Each row comes from the steps of one path. Every step used is in the known rows, and no mark comes twice. Write the path behind each row, first mark first.
Known rows
loga-fazup-rilet-vumev: [-0.898  0.246 -1.538 -0.534  1.128  0.085 -1.145  0.287 -1.151  0.775
 -1.025  0.435  0.124  0.207  0.416 -0.967  0.368 -1.100  0.325 -1.362
  2.898  2.508  0.960 -1.314]
bopo-tomuri-nizat-fazup: [ 1.420 -2.488  2.721 -0.068 -1.280 -0.088  0.026 -2.016 -0.286 -2.275
  2.168  1.651  0.816  2.522  1.161  0.690  0.321 -0.016  0.037  1.004
 -5.089 -2.011  0.388  0.968]
fazup-rilet-vumev-loga-natok: [ 0.852  4.092 -2.668 -0.090  1.449  1.990  1.728 -0.676  2.565  1.472
 -0.705 -1.372 -1.978 -0.900 -0.421 -2.499 -0.332  1.031  1.388 -2.176
  1.570  1.476 -0.933 -0.127]
tomuri-nizat-fazup: [ 0.296 -0.939  1.412 -0.619 -1.509 -2.539 -0.030 -1.145  0.046 -1.199
  0.412  0.087  1.223  1.501  0.101  0.252  0.847  0.569 -0.256  0.512
 -4.176 -0.103  0.293  0.744]
vobo-bopo: [-2.812 -0.686 -1.158  1.027 -0.777  0.103  0.544  0.654  1.099 -0.880
 -1.176 -1.692  1.256 -1.640 -0.515 -1.373  1.608 -2.980 -0.569  2.119
 -0.580 -4.293 -0.965 -0.419]
bopo-tomuri-nizat-fazup-rilet-vumev-loga-natok: [ 4.723  2.011  1.602 -0.370  0.818  2.614  1.316 -2.564  1.255 -0.365
  3.991  2.788 -2.186  2.761  1.474 -0.143 -0.939  2.733  2.084 -2.332
 -3.279  1.762  0.486  0.880]
rilet-fazup-nizat-tomuri-bopo: [ 1.933 -5.769 -1.018  1.716 -1.472 -1.273 -2.362  4.218  0.318 -2.586
  0.971 -0.991 -1.054 -2.081  2.559  1.142 -0.334 -0.001 -3.517  1.484
  1.445 -3.631  0.187 -0.095]
bopo-tomuri-nizat-fazup-loga: [ 2.136 -1.946  3.132 -0.380 -0.924  0.403  1.482 -2.816 -0.161 -0.748
  2.162  2.450  0.479  2.269  0.318  1.080 -0.426  1.276  0.765  0.871
 -4.714 -1.482 -0.634  1.682]
rilet-vumev: [-1.705  0.200 -1.408  0.097 -1.010 -0.955 -1.137  0.957  0.153 -0.607
 -1.104 -2.258 -0.077 -0.904 -0.200 -1.783  1.681 -1.597 -0.280  0.971
  0.772 -0.287 -0.240 -0.868]
tomuri-nizat-fazup-rilet: [ 1.245 -0.649  1.710 -0.852  0.209 -1.200  1.203 -1.847 -0.148 -0.523
  0.494  1.096  1.205  1.375  0.931  0.299  0.043  0.472 -0.687 -1.236
 -3.479  2.344  1.046  0.867]
tomuri-nizat: [-0.648 -1.600  0.273  0.219 -1.297 -1.036 -0.431 -1.000  0.804 -0.696
 -1.434 -1.175  1.112 -0.088 -0.167 -0.397  0.708 -1.352 -1.390  0.793
 -2.586 -2.079 -0.349  1.200]
loga-vumev: [-3.581  1.012 -1.091  0.254 -0.139 -0.959 -1.209  0.239 -0.672  0.583
 -2.263 -2.590 -0.111 -0.373 -0.668 -1.091  1.392 -1.578 -0.522  1.059
  0.280 -0.058  0.124 -0.599]
pamu-rilet-vumev: [-3.229 -1.107 -1.621 -0.831  0.038 -1.841 -0.837  0.853  0.229 -1.079
 -0.326 -1.589  0.212 -1.016 -1.549 -1.189  0.659 -2.750 -0.776  0.739
  2.350  2.052  0.313 -1.248]
rilet-vumev-loga-natok: [-0.085  3.644 -2.978  0.242 -0.078  0.806  0.343  0.094  2.654  0.899
 -0.790 -2.566 -1.969 -0.983 -1.175 -2.278  0.518  0.788  1.796 -0.291
  0.834 -0.849 -1.589 -0.220]
fazup-nizat: [-0.844 -2.436 -2.073  0.246 -1.107 -1.443 -0.119  1.301  0.876 -0.310
 -1.709 -2.904  0.795 -1.165  0.782  0.303  0.202 -1.688 -1.393  1.467
 -0.584 -1.566 -1.793  0.448]
fazup-rilet-vumev-loga: [ 0.450  2.110 -1.190  0.188  0.921  1.094  1.688  0.451  1.661  1.104
 -1.135 -1.023 -0.922 -1.922 -0.029 -1.681  0.117  0.706  0.401 -1.472
  2.671  1.937  0.184 -0.143]
loga-vumev-rilet-fazup: [-1.841  4.056 -0.503  0.181  0.971 -0.083 -1.899  1.583 -1.962  0.251
 -0.942 -0.475 -0.432 -0.179 -1.422  0.162  0.093 -0.654  0.270 -1.486
  3.953  2.269  1.407 -1.687]
nizat-tomuri: [-1.294 -2.258 -1.323  0.553 -0.407 -0.624 -0.532  1.837  0.655 -0.108
 -1.846 -2.925 -0.130 -1.857  0.736 -1.369  0.695 -1.196 -2.813  1.533
 -1.296 -2.618 -0.220  0.023]
fazup-rilet: [-1.384  0.121 -1.108 -0.084  0.912  0.308  1.610 -0.867  0.653  0.261
 -2.632 -1.632  0.863 -0.893 -0.038 -1.755  0.143 -1.988 -1.008 -0.608
  0.152  0.201 -0.328 -0.004]
fazup-loga: [-1.928  0.106 -1.010 -0.129 -0.417 -0.347  1.772 -1.058  0.925  1.275
 -2.850 -1.790  0.647 -1.408 -1.611 -1.183 -0.150 -0.670 -0.041  1.280
 -0.011 -1.841 -1.891  0.637]
rilet-fazup: [-1.188  0.389 -1.311 -0.302 -1.353 -1.167 -0.465  0.862  0.352 -1.111
 -1.104 -1.178  1.057 -0.073 -0.081 -0.709  0.215 -1.340  0.266  0.890
  1.656 -1.726 -0.414 -1.175]
tomuri-nizat-fazup-loga: [ 0.848 -0.747  1.855 -0.874 -0.865 -1.750  1.218 -1.987  0.063  0.261
  0.182  0.813  0.882  1.078 -0.709  0.741 -0.315  1.888  0.466  0.536
 -3.635  0.244 -0.655  1.322]

Which path is each row?
[ 1.299 -2.382 -0.274  2.006  0.718 -0.363 -3.825  5.014 -1.775 -1.323
  1.278 -0.034 -2.277 -2.217  1.105  2.026 -0.548  0.914 -3.515 -0.877
  3.901  0.291  2.087 -0.505] -> loga-vumev-rilet-fazup-nizat-tomuri-bopo
[-0.590  1.732 -1.554  0.422 -0.718 -0.138  0.373  1.117  1.793  0.551
 -1.223 -2.151 -0.675 -1.862 -0.704 -1.516  1.015  0.612  0.682  0.288
  2.065 -0.335 -0.527 -0.301] -> rilet-vumev-loga
[ 0.516 -2.734  1.504  0.750 -1.058  1.221 -0.255 -1.806  0.355 -1.747
  0.409  0.340  0.717  1.190  0.967 -0.182  0.365 -1.990 -0.951  1.300
 -3.623 -3.916 -0.303  1.517] -> bopo-tomuri-nizat
[ 2.067 -1.213 -1.475  0.364  0.564 -0.461 -1.786  4.656 -0.512 -0.521
  0.669 -1.036 -0.567 -1.895  1.462  2.016 -1.404  0.072 -2.765 -0.735
  2.373  0.138  0.378 -0.593] -> vumev-rilet-fazup-nizat-tomuri
[-0.113 -3.169  1.784  1.727 -1.233  2.177 -0.149 -0.898  0.725 -2.413
  2.004  1.157  0.978  0.650  1.362  0.162  1.233 -3.015 -0.933  2.144
 -3.769 -5.892 -0.253  1.233] -> vobo-bopo-tomuri-nizat
[ 0.510 -1.776 -2.297 -0.148 -0.131 -0.654 -0.143  1.391  1.470  1.603
 -1.673 -1.187  0.619 -1.190  0.213  2.007 -0.793  1.224  0.583  0.551
  2.290 -0.728 -1.763  0.343] -> vumev-loga-fazup-nizat
[ 0.962  1.155  4.092  1.012  1.336  2.678  0.128 -1.096 -2.323  0.028
  3.840  4.107 -0.496  1.491 -0.565  2.065 -0.135  1.111  0.948 -0.737
 -2.477  0.330  1.598  0.647] -> vobo-bopo-tomuri-nizat-fazup-loga-vumev-rilet
[-3.340  1.064 -0.554 -1.323  0.837 -1.537 -0.294 -0.186 -1.208  0.875
 -0.176  0.526 -0.397  0.522 -2.382  0.613 -1.274 -0.975  0.388  0.524
  4.492  3.053  0.231 -1.686] -> pamu-rilet-fazup-loga-vumev
[-0.921 -2.980 -2.559 -0.503 -0.494 -1.569 -1.604  1.301 -0.357  0.502
 -1.567 -1.397  1.363 -0.241  0.723  1.445 -0.379 -1.236 -0.401  1.034
  1.072 -0.870 -1.431 -0.174] -> loga-fazup-nizat
[-0.486  0.478  0.054 -0.792  0.761 -1.080  2.065 -1.055 -0.039  0.034
 -0.561 -0.335  1.103  0.387  0.347 -0.870  0.146 -0.110 -0.009 -0.812
 -1.318  2.294  0.374 -0.504] -> nizat-fazup-rilet
[ 0.337 -0.965  3.987  0.658 -0.488  1.276 -0.153 -1.334 -1.574 -0.335
  3.692  3.434 -0.252  2.376  0.773  1.369  0.496  0.441  1.190  1.576
 -3.990 -1.584  0.678  0.557] -> vobo-bopo-tomuri-nizat-fazup-loga-vumev
[-0.168  0.507 -1.425 -0.493  1.808  1.367  1.761 -0.962  1.297  2.106
 -2.671  0.129  0.589 -1.156 -0.546 -0.216 -1.079  0.903  0.814 -1.430
  3.094  1.119 -0.234  0.101] -> vumev-loga-fazup-rilet
[ 4.330  0.239  3.076 -0.142  0.408  1.851  1.321 -1.450  0.406 -0.775
  3.740  3.282 -0.882  1.732  1.949  0.387 -0.406  2.500  1.058 -1.720
 -1.998  2.295  1.533  0.809] -> bopo-tomuri-nizat-fazup-rilet-vumev-loga
[-1.429  3.901  0.907 -0.656  1.789 -0.444  0.663 -0.589 -2.058  2.206
 -0.608  0.372 -0.215 -0.166 -2.583  0.554 -0.284  2.105  1.028 -1.466
  0.788  4.065  0.678 -0.407] -> nizat-fazup-loga-vumev-rilet
[-0.900  0.711 -1.193 -0.023  0.564  0.035  0.290  0.330 -0.018 -0.016
 -1.155 -1.280 -0.126 -0.857  0.428 -2.077  0.939 -1.630 -0.580 -0.948
  1.414  1.985  0.565 -0.770] -> fazup-rilet-vumev
[ 2.991 -1.145  2.981 -0.284 -0.044  0.708  0.091 -1.614 -1.220 -2.049
  3.839  3.119 -0.286  2.824  2.424  0.095  0.360  0.202  0.209 -1.209
 -3.237  2.288  1.931  0.157] -> bopo-tomuri-nizat-fazup-rilet-vumev
[ 2.420 -2.165  2.975 -0.335  0.336  0.807  1.329 -2.771 -0.603 -1.437
  2.420  2.573  0.781  2.636  1.965  0.397 -0.380 -0.045 -0.226 -0.771
 -4.404  0.719  1.268  0.973] -> bopo-tomuri-nizat-fazup-rilet
[ 0.742 -0.663  3.729 -0.303 -0.284  0.389 -0.128 -2.509 -1.909  0.103
  2.268  2.603 -0.602  3.096  0.412  1.294 -0.205  1.521  0.953  0.758
 -3.909  0.460  0.761  0.960] -> bopo-tomuri-nizat-fazup-loga-vumev
[ 0.839  0.085 -1.086  0.613  1.141 -0.519 -3.430  5.205 -2.245  0.322
  0.830 -0.772 -1.648 -1.109  1.678  2.142 -1.004  0.246 -2.611 -1.141
  3.212  2.264  1.585 -1.173] -> loga-vumev-rilet-fazup-nizat-tomuri
[-0.143  3.054 -0.548 -0.271  0.923  0.800  1.061  0.154 -0.152  0.750
 -1.306  0.331  0.443 -1.247 -2.385  0.176 -1.221  0.408  0.598 -1.180
  3.647  0.560 -0.552 -0.404] -> vumev-rilet-fazup-loga
[ 1.016 -1.000 -2.279 -0.070 -0.521 -0.778 -1.638  2.733  0.619  1.286
 -0.114 -0.698 -0.420 -0.962  0.758  1.470 -0.370  1.528  1.151  0.099
  3.571  0.895 -0.845 -0.338] -> rilet-vumev-loga-fazup-nizat
[ 1.368 -2.224  3.335  0.634 -1.020  1.530  1.354 -1.970  0.036 -1.276
  3.312  3.248  1.040  1.687  0.732  1.314  0.259  0.250  0.948  1.754
 -4.839 -3.567 -0.367  1.129] -> vobo-bopo-tomuri-nizat-fazup-loga
[-1.062  0.266 -1.766 -0.199  0.190  0.117  0.366 -0.053  1.447  1.628
 -2.636 -0.899  0.774 -1.264 -1.245 -0.077 -0.169  0.779  1.173  0.475
  2.433 -1.483 -1.065  0.037] -> vumev-loga-fazup
[-0.735  0.964 -0.888 -0.606 -0.852 -0.351  0.990 -0.195  0.487  0.467
 -1.417 -0.380  0.606 -0.190 -1.020 -0.355 -0.544 -0.189  0.907  1.000
  2.073 -1.467 -1.304 -0.587] -> rilet-fazup-loga
[-0.496  0.889 -1.866 -0.127 -0.247 -0.275 -1.183  1.137  0.607  1.255
 -1.158 -0.583 -0.330 -0.902 -0.731 -0.218  0.407  1.154  1.584 -0.035
  3.556  0.486 -0.112 -0.826] -> rilet-vumev-loga-fazup
[-1.920  2.421 -0.265 -0.242 -0.406 -0.542 -0.646  0.401 -1.140  1.339
 -0.983 -0.348 -0.707  0.496 -1.020 -0.140 -0.234  0.124  1.173  0.612
  2.932  0.857 -0.232 -1.168] -> rilet-fazup-loga-vumev
[ 0.273  4.790 -2.127 -0.465  1.385  1.639  0.940 -0.949  0.664  1.064
 -1.008 -0.131 -0.664 -0.320 -2.720 -0.626 -1.820  0.679  1.716 -1.759
  2.358  0.030 -1.637 -0.341] -> vumev-rilet-fazup-loga-natok
[ 0.334  2.864  2.555 -0.541  1.282 -0.386 -0.179 -1.175 -2.026  1.662
  0.576  2.008 -0.273  0.713 -2.050  1.371 -0.457  2.741  0.324 -2.008
 -1.429  4.090  1.449  0.903] -> tomuri-nizat-fazup-loga-vumev-rilet
